Each row was made from one small tree. The marks that hang from a mark follow it in brackets, in alphabetical order. Every link used is in the known rows. Write each row's tree.
Known rows
vize[basagu[gudov[kezi] rakol[livo] tumam]]: [2.99, 0.47, 0.47, 2.19, -1.66, 2.85, -4.99, -1.51, 0.86, 4.10, 4.08, 1.02, -1.58, 0.48, 2.59, 2.95, 3.00, 1.70, 1.49, 1.47, 2.34, 3.86, -0.98, -1.25, 1.45, 0.17, -1.56, -0.86]
gudov[basagu[rakol[livo] tumam[sizariz] vize] kezi]: [2.01, 1.69, 4.48, 2.86, 0.08, 3.59, -3.77, -2.23, 1.88, 3.52, 4.88, -0.93, 0.67, -2.42, 4.09, 6.54, 3.50, 1.17, 1.62, 2.25, 1.34, 2.11, -2.08, -3.00, 2.05, 0.74, -2.74, -0.24]
basagu[gudov[kezi] rakol tumam[sizariz] vize]: [2.17, 1.57, 3.87, 1.03, -0.23, 3.73, -4.38, -1.41, 3.66, 2.71, 3.07, -1.19, 1.51, -2.17, 4.44, 1.33, 1.73, 4.52, 2.40, 2.34, 2.27, 1.33, -2.40, -1.50, 3.66, 0.19, -1.80, -4.04]
basagu[rakol tumam]: [3.68, -0.03, 1.93, 1.52, -0.18, 1.41, -0.72, -0.93, 0.99, 1.19, 2.54, -1.41, 0.03, -0.28, 1.20, 1.31, 0.34, 2.86, -0.09, 0.24, 1.81, -1.01, 0.31, -0.98, -0.51, 2.26, -1.65, -0.94]
tero[tumam[basagu sizariz]]: [-1.15, 1.69, 0.60, 0.67, -0.39, 0.02, 0.51, -2.70, -0.27, 2.42, -0.54, 0.26, -0.34, -3.80, 1.14, 0.37, 0.10, 1.65, -0.54, -0.10, 2.30, 0.89, 1.06, -1.08, -0.57, -0.72, 0.00, 0.20]
tero[tumam[basagu[gudov rakol] sizariz]]: [0.34, 1.12, 0.61, 1.25, -2.40, 1.23, -1.67, -2.92, 0.87, 4.31, 0.97, 0.18, 1.41, -3.01, 2.28, -0.93, 1.54, 4.48, 0.95, 0.70, 4.22, 0.80, 0.28, -1.43, 1.07, 1.74, -0.69, -3.00]
livo[rakol[basagu[tumam[sizariz] vize] gudov]]: [0.54, 1.82, 1.52, 0.45, 0.64, 2.29, -4.09, -1.47, -1.47, 2.99, 0.15, -3.12, -3.91, -2.26, 3.23, 3.45, 4.42, 0.36, -0.19, 2.45, 1.36, -0.53, -1.32, -2.67, 1.02, 0.86, -3.99, -1.86]
tero[tumam]: [-0.12, 0.51, 0.99, 1.68, 0.12, 0.32, -0.72, -0.61, -0.91, 0.17, -1.40, 0.22, -0.04, -0.22, -0.09, -0.50, -1.47, 0.18, -1.06, -0.20, 1.15, 0.56, 0.54, 1.52, -1.22, -0.14, -0.82, 0.58]
tero[tumam[basagu[rakol[gudov livo]] sizariz]]: [0.27, 0.71, -1.15, 4.07, -4.23, 0.05, -3.68, -3.14, -2.01, 5.63, 1.70, 1.27, -2.06, -2.93, 0.96, 3.15, 2.84, 1.89, -0.16, 1.32, 3.66, 1.08, 2.05, -2.65, 0.30, -0.30, -3.66, -1.14]
kezi[gudov[basagu]]: [-3.17, -1.01, 1.09, -2.27, 0.80, -0.19, -0.95, -1.31, -0.89, 2.29, 0.79, -0.81, 1.25, -0.47, 0.82, 1.19, 2.05, 0.52, 0.27, 0.64, -0.45, 0.88, -1.96, -0.70, -0.17, -1.41, 0.34, 1.38]
basagu[rakol[livo] tumam[sizariz] vize]: [4.62, 2.07, 2.21, 3.60, -2.19, 3.19, -2.45, -2.23, 2.73, 3.02, 4.07, -0.24, 0.05, -1.68, 3.09, 3.13, 1.70, 3.17, 0.32, 1.73, 2.97, -0.30, -0.81, -3.98, 1.59, 2.06, -3.76, -0.85]
rakol[gudov[basagu kezi] livo]: [-3.58, -0.58, -0.09, 1.63, -0.91, 0.29, -4.49, 0.42, -3.10, 2.01, 1.29, 0.80, -2.04, 0.19, 0.71, 6.03, 3.78, -3.49, 0.54, 1.55, -1.44, 3.88, -0.34, -0.41, 1.49, -2.89, -1.53, 0.82]
vize[basagu]: [-0.20, -0.16, -1.22, -1.00, 1.01, -0.60, -0.97, -0.72, 0.14, 1.03, 0.62, -0.13, -0.76, -0.82, 0.16, 0.70, 1.58, -0.75, 0.28, -0.23, 0.32, 1.31, -0.76, -0.28, -1.28, -0.18, 0.01, 1.80]
livo[rakol[gudov[basagu[tumam[sizariz] vize] kezi]]]: [-1.81, 1.08, 4.11, -0.28, 3.12, 1.97, -5.76, -1.14, -0.56, 2.80, 1.63, -2.15, -1.27, -3.84, 3.87, 5.50, 4.70, -0.88, 2.05, 3.09, 0.38, 2.55, -2.85, -0.76, 1.83, -1.60, -3.44, -1.00]
rakol[basagu[vize] gudov livo]: [0.00, 1.45, -1.43, 2.68, -3.15, 1.22, -4.88, 0.79, -2.95, 1.35, 0.17, -1.76, -3.37, 1.21, 1.57, 4.51, 3.94, -2.16, -1.49, 1.77, -0.17, 0.94, -0.50, -3.28, 1.52, 0.10, -2.70, -0.19]
tumam[basagu[vize] sizariz]: [-0.12, 2.49, 0.65, -0.52, -0.21, 0.27, -0.78, -0.95, 1.75, 1.76, 0.98, -1.24, 1.62, -3.90, 2.35, 1.26, 1.84, 1.50, 0.71, 0.94, 1.92, 0.54, -0.76, -3.39, 1.62, 0.07, 0.43, -0.22]
gudov[basagu[tumam[sizariz] vize] kezi]: [-1.26, 2.11, 4.97, -0.15, 2.99, 2.65, -2.15, -0.88, 1.86, 0.86, 1.99, -2.28, 1.30, -3.41, 4.09, 5.18, 1.89, 0.54, 0.86, 1.29, -0.04, 2.15, -2.60, -1.35, 1.57, -1.43, -0.47, 0.30]
tumam[basagu[vize]]: [0.73, 2.15, 0.74, -0.06, -0.29, -0.25, -1.78, 0.60, 0.70, -0.01, 0.75, -1.87, 1.57, -1.77, 2.37, 1.44, 1.49, 0.61, 0.17, 0.61, 1.74, 1.03, -0.67, -2.24, 1.04, 0.78, 1.20, 0.48]
gudov[basagu[rakol[livo] vize] kezi]: [1.29, 0.61, 3.17, 2.30, -0.50, 1.74, -4.93, -0.70, 0.67, 2.32, 4.20, -0.60, 1.06, 0.14, 2.36, 5.65, 3.79, -0.81, 2.14, 2.42, 0.46, 2.76, -2.28, -1.39, 1.93, 1.20, -1.46, 0.22]

Which tree is each row?
[0.19, 1.38, 0.99, 2.52, -1.77, 0.16, -4.95, -1.92, -0.13, 3.82, 1.02, -1.54, 0.30, -4.29, 2.49, 2.26, 2.82, 3.18, 0.72, 2.13, 3.81, 0.42, -0.06, -2.23, 1.05, 0.38, -3.27, -1.89] => tero[tumam[basagu[rakol[gudov] vize] sizariz]]
[0.31, -0.29, 4.17, 0.14, 1.66, 1.35, -4.17, -0.35, 1.16, 1.24, 3.37, -2.11, 2.34, -0.89, 2.34, 4.30, 3.18, 0.09, 2.75, 2.13, -0.05, 1.87, -2.76, -0.22, 1.41, 0.91, -0.77, -0.63] => gudov[basagu[rakol vize] kezi]
[0.48, 2.79, -0.05, 3.17, -2.63, 2.60, -3.74, -0.83, -1.40, 2.48, 0.89, -2.15, -4.16, -1.21, 2.92, 5.76, 3.50, 0.34, -2.18, 1.56, 0.71, 0.15, -0.36, -4.65, 1.70, -0.34, -3.64, -0.57] => rakol[basagu[tumam[sizariz] vize] gudov livo]
[0.13, 1.44, -1.81, 1.24, -3.80, 1.99, -1.62, -0.38, -1.86, 2.10, 0.17, 0.34, -2.36, 2.16, 1.20, 1.23, 2.89, -0.51, -0.99, 0.51, 0.21, 1.26, -0.11, -2.30, 1.74, 1.42, 0.14, -1.35] => rakol[basagu[gudov] livo]
[0.83, 0.91, 5.50, 0.73, 2.39, 3.00, -3.14, -1.87, 2.62, 2.34, 3.96, -2.70, 1.92, -3.32, 3.90, 5.37, 2.89, 2.31, 2.05, 1.79, 0.98, 1.27, -2.44, -1.88, 1.60, 0.79, -1.81, -0.95] => gudov[basagu[rakol tumam[sizariz] vize] kezi]
[5.62, 1.85, 2.01, 4.10, -2.22, 2.63, -3.44, -0.65, 1.59, 1.58, 3.60, -1.02, 0.08, 0.53, 2.85, 3.12, 1.59, 2.07, -0.34, 1.49, 3.06, 0.18, -0.76, -2.86, 1.25, 2.78, -2.96, -0.27] => basagu[rakol[livo] tumam vize]
[1.43, 2.44, 1.29, 1.77, -3.42, 2.38, -4.68, -2.03, 2.42, 4.94, 4.07, 0.72, 1.01, -2.44, 4.11, 2.44, 4.09, 2.85, 2.98, 2.84, 3.05, 3.20, -1.54, -4.03, 4.99, 0.23, -0.81, -3.21] => tumam[basagu[gudov[kezi] rakol[livo] vize] sizariz]
[2.09, 1.01, 0.56, 1.74, -1.65, 3.29, -3.91, -3.12, 2.13, 5.53, 4.26, 1.48, -1.56, -1.67, 3.02, 2.65, 3.40, 2.67, 2.13, 1.77, 2.38, 3.53, -1.14, -2.26, 2.24, -0.57, -2.25, -1.64] => vize[basagu[gudov[kezi] rakol[livo] tumam[sizariz]]]
[0.65, 0.10, 4.16, -0.61, 1.02, 2.37, -2.82, -3.17, 2.21, 4.20, 3.81, -2.84, 2.52, -3.15, 4.19, 3.00, 2.95, 4.77, 1.10, 2.11, 2.10, -0.45, -3.08, -3.54, 0.83, 0.69, -2.54, -0.35] => kezi[gudov[basagu[rakol tumam[sizariz] vize]]]
[0.37, 1.59, 2.42, -0.25, -1.31, 1.70, -4.17, -1.73, 2.85, 4.11, 3.30, -0.73, 2.11, -3.37, 4.17, 1.06, 3.40, 3.72, 3.41, 2.48, 2.71, 2.28, -1.93, -2.89, 4.39, 0.07, 0.15, -4.05] => tumam[basagu[gudov[kezi] rakol vize] sizariz]
[2.58, -0.37, -1.51, 2.94, -2.15, 0.82, -5.00, -1.16, -1.05, 3.69, 3.15, -0.14, -3.23, -0.15, 1.08, 4.61, 3.83, 0.58, -0.50, 1.13, 2.36, 1.56, 0.43, -2.23, -0.63, 0.57, -4.00, 0.62] => vize[basagu[rakol[gudov livo] tumam]]
[2.60, 0.69, 3.05, 1.74, -1.35, 2.43, -4.58, -1.63, 0.92, 3.60, 4.47, -1.90, 1.50, 0.18, 3.81, 4.31, 3.19, 2.67, 0.21, 2.37, 2.40, 0.77, -2.72, -3.57, 0.88, 1.44, -2.75, 1.18] => kezi[gudov[basagu[rakol[livo] tumam vize]]]
[2.32, 0.55, 1.93, 2.65, -1.52, 1.63, -3.75, -0.61, 0.52, 1.79, 3.71, -1.11, 1.85, 0.26, 2.35, 4.25, 3.92, -0.10, 1.22, 1.85, 1.46, 1.00, -2.13, -2.61, 0.87, 3.54, -2.23, 0.51] => gudov[basagu[rakol[livo] vize]]
[1.08, 0.25, 1.47, -0.29, 0.82, 2.62, -3.28, -2.92, 2.73, 4.64, 3.37, -0.11, -0.46, -2.74, 3.08, 1.63, 2.88, 3.64, 2.33, 1.37, 2.08, 2.44, -1.63, -0.99, 1.54, -0.81, -1.18, -2.23] => vize[basagu[gudov[kezi] rakol tumam[sizariz]]]
[-1.08, 1.30, 0.92, -1.21, 1.42, 2.46, -2.44, -1.77, 2.07, 3.02, 1.33, 0.07, -0.85, -2.84, 2.95, 1.24, 1.94, 1.85, 1.29, 0.77, 1.01, 3.28, -1.59, -0.59, 1.68, -2.70, 0.05, -0.94] => vize[basagu[gudov[kezi] tumam[sizariz]]]
[2.29, -0.23, -2.03, 1.42, -3.13, 1.21, -3.84, -1.46, 0.84, 4.05, 3.01, 1.30, -0.32, 1.02, 1.38, 0.47, 3.82, 0.96, 1.37, 1.22, 2.51, 2.18, -1.17, -1.94, 0.83, 2.05, -1.71, -0.78] => vize[basagu[gudov rakol[livo]]]
[0.10, 1.38, 0.88, 0.04, -0.49, 2.69, -0.09, -0.90, 1.98, 1.34, 0.49, -0.16, 0.31, -1.85, 2.65, -0.46, 0.26, 3.12, -0.31, 0.27, 1.63, 0.24, -0.60, -1.73, 1.80, -0.10, -0.53, -2.40] => basagu[gudov tumam[sizariz]]
[2.71, -0.13, -0.71, 2.54, -4.18, 1.67, -2.83, -0.87, 0.56, 3.04, 2.59, 1.51, 0.26, 2.03, 1.10, 0.00, 2.18, 1.76, 1.15, 1.38, 2.23, 0.95, -0.48, -1.83, 2.32, 2.49, -1.68, -2.66] => basagu[gudov rakol[livo]]
[0.05, 1.19, 2.02, 0.08, 0.20, 2.39, -2.34, 0.73, 0.94, 0.32, 0.79, -0.05, -0.09, 0.14, 2.55, 0.82, 0.10, 1.58, 0.47, 0.68, 0.48, 2.45, -0.60, 0.60, 2.23, -1.67, 0.67, -1.84] => basagu[gudov[kezi] tumam]
[0.59, 1.62, 2.65, 0.53, 1.37, 1.91, -6.31, 0.12, -2.43, 1.84, 0.64, -3.29, -4.38, -0.42, 3.03, 4.77, 4.04, -1.25, 0.33, 2.91, -0.17, 1.64, -1.22, -0.61, 1.43, -0.91, -2.97, -1.57] => livo[rakol[basagu[tumam vize] gudov[kezi]]]
[1.39, -0.24, -0.79, 1.44, -2.20, 1.55, -5.02, -1.61, 0.56, 4.56, 3.58, 1.79, -1.01, 0.74, 1.66, 1.67, 3.74, 0.46, 2.72, 1.86, 1.53, 3.89, -1.30, -0.75, 1.92, -0.12, -1.09, -1.22] => vize[basagu[gudov[kezi] rakol[livo]]]
[-1.72, 0.87, 3.45, -0.42, 2.38, 0.87, -3.42, 0.80, 0.50, -0.38, 1.27, -1.79, 1.79, -0.94, 2.40, 4.08, 2.13, -1.75, 1.41, 1.57, -1.12, 2.83, -2.74, 0.15, 1.55, -0.89, 0.47, 0.84] => gudov[basagu[vize] kezi]
[-0.34, 1.05, 0.87, -0.71, 1.22, 1.98, -3.38, 0.03, 0.93, 1.28, 1.13, -0.47, -0.81, -0.62, 2.56, 1.52, 1.41, 0.90, 0.80, 0.66, 0.71, 3.80, -1.50, 0.28, 1.02, -1.95, 0.52, -0.09] => vize[basagu[gudov[kezi] tumam]]
[2.50, 2.61, 1.91, 3.85, -3.43, 2.08, -6.43, -1.08, 0.30, 3.45, 2.59, 0.54, 0.99, -0.21, 3.83, 2.10, 2.36, 1.96, 1.23, 2.55, 4.03, 4.43, -0.59, -1.43, 3.13, 0.57, -0.92, -2.08] => tero[tumam[basagu[gudov[kezi] rakol[livo] vize]]]
[-1.85, 1.87, 2.66, 2.45, -0.09, 2.57, -5.36, -0.33, -0.55, 2.40, 2.18, -0.93, -1.26, -2.55, 3.59, 7.70, 3.82, -1.10, 0.35, 2.23, 0.05, 3.40, -1.67, -2.68, 2.54, -2.91, -2.95, 0.41] => rakol[gudov[basagu[tumam[sizariz] vize] kezi] livo]
[0.68, -1.01, 0.67, 0.88, 0.91, 0.60, -5.44, -0.94, -0.49, 3.33, 2.97, -1.27, -2.70, -1.38, 1.10, 4.43, 3.20, 1.02, 1.28, 1.36, 0.86, 2.28, -0.12, 0.07, -0.39, -1.92, -2.72, -0.37] => vize[basagu[rakol[gudov[kezi]] tumam]]
[2.76, 0.93, 4.13, 1.38, 1.18, 1.97, -2.83, 0.01, 1.68, 0.48, 3.24, -3.76, 2.58, -1.16, 3.52, 4.42, 2.72, 1.95, 0.26, 1.16, 2.00, 0.01, -2.23, -1.81, -0.20, 3.70, -1.65, 0.32] => gudov[basagu[rakol tumam vize]]
